Every row comes from one small tree of marks. The marks that hang from a mark follow it in brackets, in the order of their numbers. Every link used is in the known rows. Which tree was each row made from?
Known rows:
Q732(Q565): [ 15.5   6.5 -15.0 -14.0   7.8  14.8  -4.9  14.3 -15.9 -11.8 -15.4   3.7
   6.4 -10.8  -1.3 -10.2   5.8 -16.5  -3.4  -8.5 -13.5   2.9]
Q388(Q26 Q565(Q20)): [-25.9  31.0   9.6 -12.3  -2.3   2.8 -20.9 -28.8 -32.2   5.8 -14.2  -6.0
  15.8   6.5  26.1   8.4  12.4  -2.9   9.7  28.0  29.8  -2.7]
Q620(Q26(Q388(Q565(Q20 Q732))) Q377): [ -6.6  17.3 -17.4 -24.8  29.6  42.9 -15.8 -33.8 -25.7 -31.0 -19.5  20.9
   1.8 -16.0   8.8  21.1  12.4 -22.4  22.0  42.9  -9.5 -23.1]
Q565(Q20(Q26 Q885) Q732): [ -2.3  45.2 -18.4   3.4  -4.2  -2.1 -31.4 -32.7 -12.0  19.2 -17.7  11.7
   9.9 -13.7  17.8  29.8 -24.3 -17.9  18.1  17.0   2.3  -1.6]
Q388(Q26 Q565(Q20(Q885(Q620)) Q732)): [-36.6  51.7  -5.9  -0.3  -1.6  -1.3 -26.8 -43.4 -35.6   7.4 -39.5 -10.5
  16.3   9.0  45.5  26.5  -2.5 -20.8  -4.3  42.0  34.3  -1.1]
Q565(Q732): [ -6.4  -9.6   4.5  14.0   8.5  -5.0  -9.7  -9.4   4.4  -8.5 -10.7  12.2
   1.6 -20.0  16.7  -3.5   1.9  -4.8 -11.4  14.0  -0.6  -6.8]
Q885(Q732(Q26)): [ -8.5 -14.9  -8.9  11.0   0.5  14.9  26.8  -7.6   5.5   0.9  -9.6  -4.7
   7.0  -3.9   5.4   2.2  -9.9 -18.0   5.3  29.4  -6.8 -19.5]
Q26(Q388(Q565(Q732))): [ -9.9   3.5   0.3   4.9  21.1  11.2  -9.3  13.0 -12.4 -15.0  -4.9   5.2
  -0.8 -24.3   8.7  19.6  41.2  -8.9  -2.1  32.2  -7.0  -8.7]
Q565(Q20 Q732(Q26(Q388))): [-14.6   2.0 -19.9   3.8   2.6   7.2 -15.8  -3.5  -6.9 -10.9 -15.5  22.3
   4.1 -48.3 -25.5   4.8   5.1 -17.5  17.9  43.1  -0.5 -24.4]
Q885(Q620 Q732(Q26)): [-32.1  -1.2 -27.1  22.9  -1.2  20.4  38.6  -9.4   3.8  -2.8 -30.2 -17.8
   2.3  15.4  19.9   5.1 -17.4 -25.6  -8.6  48.0  11.7 -19.8]
Q388(Q26 Q565): [-17.5  20.2  20.9  -6.7  -0.1   4.4  -3.9 -14.1 -20.0   8.6  -8.9 -15.8
  14.4  15.6  38.9  12.9  23.5  -3.1  -3.7  10.7  10.3  -6.9]
Q20(Q26(Q388) Q565(Q732) Q885(Q620)): [-10.5  63.1 -30.1  21.8   9.0  31.1  20.7  19.2  -3.0  23.6 -18.8 -18.1
   4.4  11.5  36.4  59.9  -1.3 -44.8  13.9  19.1 -13.4 -16.1]
Q660(Q377): [ 10.1  24.3   7.4  -9.3  -0.5  -7.7   7.4  11.7   7.4   7.6 -12.8   9.8
  -6.5   4.1 -13.1  12.5   4.9  -3.3   3.2 -12.9 -16.2   2.3]
Q620(Q26): [  4.9  -3.3 -12.3 -20.3   0.9  21.9  16.4 -23.0   1.1  -8.8  -5.7  -2.5
  -3.0   2.6   4.9  -0.8  -4.2  -6.3   5.4  10.8   0.1  -7.7]
Q620(Q26 Q377): [  8.9   4.0  -8.5 -23.9  12.1  32.5   8.1 -33.8  -3.0 -15.0 -11.2   7.6
   1.5  12.3   8.7   5.2 -15.1 -15.8  13.3   1.5 -18.9 -19.0]
Q20(Q26 Q885(Q388 Q620)): [ -9.3  50.1 -46.3   9.5 -19.0  23.6  26.3   0.0  -0.5  24.5 -10.0 -32.4
   9.0  41.4  23.6  43.8 -18.2 -17.5  10.4  10.5  -3.2  12.7]
Q26(Q388(Q565(Q20(Q885(Q620(Q377))) Q732))): [-22.1  44.7 -25.9  -1.3  20.9  17.3 -27.4 -14.3 -33.8 -15.6 -28.6   8.0
   1.8  -5.4   5.4  39.9   9.4 -28.3  11.4  41.4   2.0  -5.5]
Q885(Q620(Q26(Q388) Q377) Q732(Q565(Q20))): [-20.4  18.5 -67.7  -6.9  25.6  60.0  19.6 -26.0 -31.1 -40.4 -43.3   5.2
   6.7  11.9  16.6   7.8 -14.4 -41.2   7.7  53.4   2.9 -17.4]
Q565(Q20): [ -9.8  12.9 -13.8  -7.8  -2.7  -0.9 -19.6 -16.3 -15.1  -2.6  -5.8  10.6
   1.9  -9.9 -13.5  -5.8 -11.5   0.0  15.0  18.5  21.2   3.4]
Q565(Q20(Q885) Q732(Q26)): [ -0.6  22.9 -18.5  -6.3  -8.3  -0.8 -24.9 -27.1 -12.5   7.3 -24.5  14.8
   8.7 -32.9 -19.3  14.2 -23.3 -25.4  19.5  26.3  -2.0 -10.9]
Q732(Q26): [  0.3  -2.1  -1.5  -6.2  -8.1   8.6  12.3   3.6   4.8   5.5  -7.0  -3.0
   2.6 -12.7 -16.1   1.5  -2.7 -13.9  11.0   8.2 -13.7 -18.4]
Q620(Q26(Q388(Q565(Q732))) Q377): [ -0.1   7.0  -7.2 -18.3  31.5  43.3   0.3 -22.7 -14.5 -28.6 -15.3  13.2
   0.8  -9.4  18.7  25.1  21.4 -22.4  11.9  29.5 -25.7 -25.9]

Write each row's tree:
[-18.6  55.6 -37.3  15.3   7.1  27.6  21.3  -1.3 -15.5  19.9 -19.1 -30.3
   5.6  34.1  43.6  66.6   5.1 -31.5   6.5  38.6  -4.7  -2.1]
Q20(Q26(Q388(Q565)) Q885(Q620 Q732))
[-18.1  35.3 -56.7  -5.3   7.8  35.1   7.2 -41.6 -22.5 -12.6 -27.7  -0.2
   4.3  22.3   0.7  32.5 -30.6 -29.6  19.4  42.8   9.4  -6.1]
Q565(Q20(Q885(Q620(Q26(Q388) Q377) Q732)))
[-44.9   3.9 -31.9  33.9  -1.5  34.8  44.7 -23.4  -5.1 -12.7 -22.0 -22.4
  22.5  55.5  57.0   9.3 -16.9 -12.7 -10.8  38.5  15.3 -10.5]
Q885(Q388(Q26) Q620(Q377) Q732)
[-17.4  13.5 -10.2  -1.3  18.8   9.6 -25.4  -1.2 -24.3 -16.8  -8.4  14.6
   0.1 -31.3  -1.4  16.2  30.9  -9.4  11.6  47.3   9.3  -5.6]
Q26(Q388(Q565(Q20 Q732)))
[-33.3   2.8 -50.0  23.3  -4.0  38.9  47.1  -0.3 -15.7 -17.2 -31.6 -30.1
  24.3  38.1  50.8  -5.3  -1.2 -20.4 -20.7  39.8  19.4   1.7]
Q885(Q388(Q26) Q620 Q732(Q565))
[-35.9  21.7 -45.1  -3.1  26.1  52.0  20.6 -39.9 -27.9 -30.5 -33.8  -3.6
   1.2  24.3  29.4  23.7  -6.1 -31.1  10.8  71.9  17.2 -18.8]
Q885(Q620(Q26(Q388(Q565(Q20))) Q377) Q732)
[-23.1  30.8 -52.2   6.3  -6.7  17.1   9.8 -12.1 -16.7   4.5 -24.4  -7.8
   4.6   4.1 -17.9  29.4 -22.1 -30.3  17.8  46.7  12.8  -6.3]
Q565(Q20(Q885(Q620 Q732(Q26(Q388)))))
[ -9.9  32.6 -25.1  -0.5  -1.6  13.5 -12.3   0.9 -10.4  10.4   2.4   8.7
   3.6  -9.0  -6.1  23.2   0.6  -4.7  28.4  21.3   4.8  -8.0]
Q565(Q20(Q26(Q388)))
[  8.1  49.0 -59.6 -35.4  10.8  43.1  -9.9 -14.8 -39.2 -20.3 -37.9   6.9
   6.7   3.2 -15.6  20.4 -15.9 -39.9  20.5  13.6 -13.0  -3.1]
Q732(Q565(Q20(Q885(Q620(Q26(Q388) Q377)))))
[ -2.2  43.5 -29.2   5.3  -0.2   3.8 -27.3 -13.8 -12.3  13.6 -10.9  15.2
   8.4 -19.8   3.2  41.2  -7.3 -17.9  23.3  21.8  -6.3  -5.2]
Q565(Q20(Q26(Q388) Q885) Q732)
[-18.7  35.7   0.0  -0.4  12.8   8.3 -30.9 -26.3 -25.3   3.5 -18.8   8.5
   6.0 -17.7  36.1  17.9   8.5 -14.7  14.2  46.2  16.0  -5.7]
Q388(Q565(Q20(Q26) Q732))
[-22.5  47.7 -23.8  -7.9   8.3  24.1  -5.5 -36.3 -37.1   0.7 -37.7  -8.3
   8.5  16.6  11.1  31.8 -21.5 -39.0  21.8  49.2   7.7  -9.5]
Q388(Q565(Q20(Q885(Q620(Q377) Q732(Q26)))))
[-35.7  54.3 -12.3  -1.6   4.6  15.4 -10.1 -52.6 -41.9   7.0 -35.9 -13.5
  20.5  40.6  48.0  34.0 -17.6 -27.0   8.2  37.4  25.5  -4.3]
Q388(Q26 Q565(Q20(Q885(Q620(Q377) Q732))))
[  1.1  36.4  -9.5   9.4   9.5  34.6  25.5  33.7   0.4  20.7  11.2 -10.2
   3.0   4.6  19.3  35.8  16.4 -24.6  30.5   5.4 -18.9 -19.7]
Q20(Q26(Q388) Q565)
[-11.8  34.6 -38.3  -7.1  18.0  43.5  24.3 -30.7 -22.2 -11.5 -28.9 -18.1
   2.6  36.9  27.4  48.7  -9.1 -37.3   6.7  37.6  -9.0  -8.5]
Q20(Q885(Q620(Q26(Q388(Q565)) Q377) Q732))
[-21.1  31.8 -42.9   5.1  -4.3   9.6 -11.4 -10.3 -13.9  -1.5 -32.8   5.6
   3.2 -25.9 -22.4  28.0 -13.4 -31.9  12.5  43.1   4.3 -14.2]
Q565(Q20(Q885(Q620)) Q732(Q26(Q388)))
[-25.0  42.3 -19.3   5.7  -0.2  23.8   6.8 -26.1 -22.9  -1.2 -31.6 -23.9
  20.7  38.3  46.8  37.9  -3.1 -24.9  -4.2  22.5  -0.6   1.2]
Q20(Q885(Q388(Q26 Q565(Q732)) Q620(Q377)))
[-40.4  28.6 -13.5   4.4   0.9  32.9  22.2 -14.2 -22.4  -9.6 -23.5 -28.5
  18.0  48.0  49.0  18.0   9.8 -12.7  -2.7  30.7  12.9  -5.5]
Q885(Q388(Q26 Q565) Q620(Q377))
[ 21.2  36.1 -34.5 -34.0  -7.8  19.0 -15.0  -0.9 -29.6   4.1 -28.1   4.8
  12.6 -25.8 -37.3   5.6 -16.8 -38.0  27.1   4.0 -18.4  -5.0]
Q732(Q26 Q565(Q20(Q885)))
[-12.9  58.5 -44.9  24.6   3.6  56.9  51.8  -5.1  -9.6  20.7 -15.5 -33.1
  17.3  60.2  54.6  52.8 -31.2 -48.5  26.0  25.2 -12.1  -7.1]
Q20(Q26 Q565 Q885(Q388 Q620(Q377) Q732))
[-22.4  43.5 -19.9  -9.2   2.9   8.6 -20.8 -28.4 -29.8   1.0 -41.4  -5.3
   4.6 -15.1   7.9  24.0  -6.4 -34.8   9.8  53.8  15.7  -7.8]
Q388(Q565(Q20(Q885(Q620)) Q732(Q26)))
[ -5.5  36.6 -45.8   8.0 -13.7  21.8   7.8 -25.2 -13.0  17.8  -1.2  -9.8
  16.8  21.1  11.9  30.4 -27.0 -13.9  29.4  31.8   7.8  12.3]
Q565(Q20(Q26 Q885(Q388 Q732)))
[-27.4  36.8 -22.0   9.2  -9.8  14.5  11.6 -16.7 -19.2   4.2 -26.5 -31.7
  16.4  29.8  43.3  31.8   4.7 -18.5 -10.9  29.9  13.9   9.6]
Q20(Q885(Q388(Q26 Q565(Q732)) Q620))
[ -3.0  23.6 -19.4 -33.9  22.8  44.1  -8.3 -28.6 -29.0 -24.9 -10.0  12.7
   0.9  -1.5  -4.6  23.8  12.2 -19.3  30.7  33.2  -9.3 -18.1]
Q620(Q26(Q388(Q565(Q20))) Q377)
[ -2.3  23.9 -15.7   0.1  -1.3  -9.2 -34.7 -31.9 -17.0   1.1 -18.2  17.9
   6.3 -20.4  -6.2  13.1 -21.0 -12.8   9.2  19.1  10.4   5.9]
Q565(Q20(Q885) Q732)
[ -7.3  52.8  -7.6  -7.2   5.8   5.4 -36.5 -30.5 -28.5  14.9 -19.8   2.8
   9.2 -10.2  30.2  36.6  -1.8 -21.8  18.5  32.6   6.8   1.1]
Q388(Q565(Q20(Q26 Q885) Q732))
[-22.5  52.7 -55.1  16.2  -4.0  17.5   5.2 -15.9 -16.5  16.3 -17.7  -9.9
   6.4  20.6  14.7  47.1 -23.9 -23.8  18.4  39.3  13.8  -0.1]
Q565(Q20(Q26(Q388) Q885(Q620 Q732)))
[ -5.1  24.7 -53.3 -12.9 -15.0  33.8  34.2 -17.7  -4.7  -3.6 -15.6 -30.6
   2.5  35.0   4.0  23.1 -17.6 -18.0   3.7  21.1   5.2  15.1]
Q20(Q885(Q388 Q620(Q26)))
[ -2.0  25.9 -52.9   2.8   2.6  31.6  27.7  14.2 -15.1  -1.5 -34.7 -18.2
   8.8   6.4  -4.5  29.8  -8.3 -46.6   1.5  24.4 -20.4  -9.4]
Q20(Q885(Q620 Q732(Q26(Q388) Q565)))
[-16.9  31.3 -49.6  -5.3   2.0  17.4 -11.7 -32.0 -16.8 -12.6 -31.7   6.1
  -1.0 -11.5  -2.6  25.1 -16.3 -24.2   6.6  44.4  17.0  -3.4]
Q565(Q20(Q885(Q620(Q26(Q388)))) Q732)
